Each row was made from one path, in order. Every step used is in the known rows, and no mark comes twice. Write each row's path.
In the rows, 128 means zero.
Known rows:
zabuv > tovi > sameba: [ 63 141 139 159 122 147  79 153 155 122 116 127  37 137 114 132 144 128
 111 108 166 122 126]
tovi > sameba > nimad > fuve: [107 114 116 107 110 143 150 123 169 121 131 132 115 108 127 147  68 138
 107 121 155  98 135]
fuve > nimad > tovi > sameba > zabuv: [ 69 132 101  94 133  98 123 148 179 158 120 135  23 148 143  86 130 138
 109 101 200 137  79]
zabuv > sameba: [107 110 121 103 122 105  98 137 136 129 126 129  98 125 114 119 132 122
 115  98 200 125 129]
kemu > sameba > fuve: [112 136 111 104 125 157 174 101 152 114 125 131  71 147 107 137 134 152
  87  81 151 128 160]
tovi > sameba > fuve > nimad: [ 83 125  87 158 127 156 161 139 151 113 133 140  59 150 101 106 150 129
 118  92 189 139 114]
fuve > nimad > tovi > sameba: [ 74 127 121 119 131 108 113 138 161 134 130 135  62 140 121 111 123 113
 121 100 197 148  79]
nimad > tovi > sameba > kemu: [133 130 156  79 122 125 106 127 190 141 137 126  67 135 137 160 102 135
  89 150 193 130  92]
nimad > fuve: [150 113 136 112 111 147 149 124 133 132 123 119 126 122 137 125  82 141
 100 104 112  88 123]
sameba > kemu: [178 128 151  78 122 134 123 129 156 130 139 128 125 130 136 156 120 144
 103 168 154 119 120]
fuve > tovi > sameba: [ 63 145 126 164 127 159 109 149 143 121 131 143  74 138 118 112 139 139
 140 129 181 129  98]
zabuv > tovi > sameba > tivun: [ 61 122 134 114 131 163 112 155 174 133 118 135   4 141 118 141 140 164
 100  90 172  90 170]
sameba > fuve > zabuv > tovi: [150 124 137 163 100 151 106 155 181 112 104 110  27 153  99 122 146 144
 117 115 107  92 145]
nimad > sameba: [117 122 100  77 126 155 137 111 123 114 116 133 112 140 119 117 134 119
 132  68 137 109 110]
nimad > tovi > sameba > zabuv: [ 69 135 112 104 131 106 117 137 187 164 116 128  19 142 150 103 115 142
 102 108 185 131  91]
zabuv > sameba > nimad > fuve: [140  94 120  68 102 109 139 122 169 119 130 129 130 107 120 137  63 139
 111 105 166  91 140]
nimad > tovi: [149 115 152  83 120  79 116 113 171 137 126 119 102 136 133 125  87 126
 130 109 124 133  93]
fuve > sameba: [ 86 133 125 153 127 134 111 146 133 122 124 134 104 138 127 118 146 116
 129 137 204 147 116]
sameba > fuve: [129 120 115 157 116 158 166 109 168 118 127 121  69 144 114 137 111 145
 111 103 124 121 146]
zabuv > tovi: [136 128 159 120 114 116  82 148 151 114 117 120  79 140 114 125 137 140
 130 108 109 110 135]
sameba > mitevip: [155 142 113 134 122 146 124 112 171 137 125 131 148 134 122 125 122 153
 107 141 153 125 129]
zabuv > tovi > sameba > fuve > nimad: [ 87 125 103 154 120 150 137 149 162 105 128 136  34 157  94 105 154 135
 119  84 179 129 117]

Which path is each row?
[166 112 108 122 102 143 152 144 163 126 116 122 127 115 121 127 100 134
 118 153 124  83 135]  sameba > nimad > fuve > zabuv
[ 71 130 105 186 121 181 156 117 175 122 126 125  29 142 112 142 120 138
  97  99 166 129 140]  tovi > sameba > fuve
[129 106  96  89 112  95 114 142 177 116 129 136 120 111 102 135 121 121
 138 147 197 120 148]  fuve > zabuv > sameba > nimad
[118 136 110  38 130 100 147 110 150 108 139 150 157 115 113 151 124 137
 127 131 165 141 162]  kemu > sameba > nimad
[103 129  85  62 130 136 141 126 149 142 108 133  62 147 142  91 139 143
 118  77 153 106 104]  nimad > sameba > zabuv
[ 55 144  97 131 136 138 124 148 160 158 117 134  34 137 147 105 142 143
 101 120 187 128 114]  tovi > sameba > zabuv
[139 119  82 149 109 188 164 127 163 116 105 119  53 151 103 115 144 129
 114  97 133  94 129]  nimad > sameba > fuve > zabuv
[112 141 107 125 124 130 111 119 198 142 126 137  95 143 116 111 119 142
 102 118 209 141  89]  fuve > nimad > tovi > sameba > mitevip
[155 125 140  79  99 127 106 155 168 110 106 121  80 133 105 125 128 148
 106 114 123  77 150]  kemu > sameba > nimad > fuve > zabuv > tovi
[157 122 154  89 111 150 124 141 163 128 133 127 105 134 141 146 106 144
  85 159 204 109 108]  nimad > fuve > sameba > kemu
[118 115  93 117 115 180 173  95 164 107 117 125  57 153 106 129 116 137
 114  56 131 107 131]  nimad > sameba > fuve
[182 106 139  68 103 136 111 150 168 136 125 120  89 126 125 139 115 142
  77 148 204  85 117]  nimad > fuve > zabuv > sameba > kemu
[150  97 127  52 107  53 107 123 209 128 127 126  95 123 112 131  81 119
 138 125 180 127 109]  fuve > zabuv > sameba > nimad > tovi
[134 101 112 116 105 131 112 154 144 136 110 118  85 123 113 106 122 125
  96 103 193  86 125]  nimad > fuve > zabuv > sameba
[100 131  92 203 114 190 151 144 172 129 112 119  29 142 107 126 147 129
 100 132 161 112 137]  tovi > sameba > fuve > zabuv
[128 138 160 103 118 149  84 150 177 126 130 126  52 138 125 160 134 145
  89 151 182 114 118]  zabuv > tovi > sameba > kemu
[139 116 124  55 122  86 155 111 174 120 131 132  76 158 110 105 112 136
 115  69 164 142  94]  kemu > sameba > fuve > nimad > tovi
[146 138  91  95 120 169 130  98 167 126 114 135 134 143 115 116 127 146
 111  93 160 111 115]  nimad > sameba > mitevip
[ 92 131 114 131 113 126  98 152 190 110 124 135  73 120 103 147 129 127
 135 152 168 121 146]  fuve > zabuv > tovi > sameba > nimad
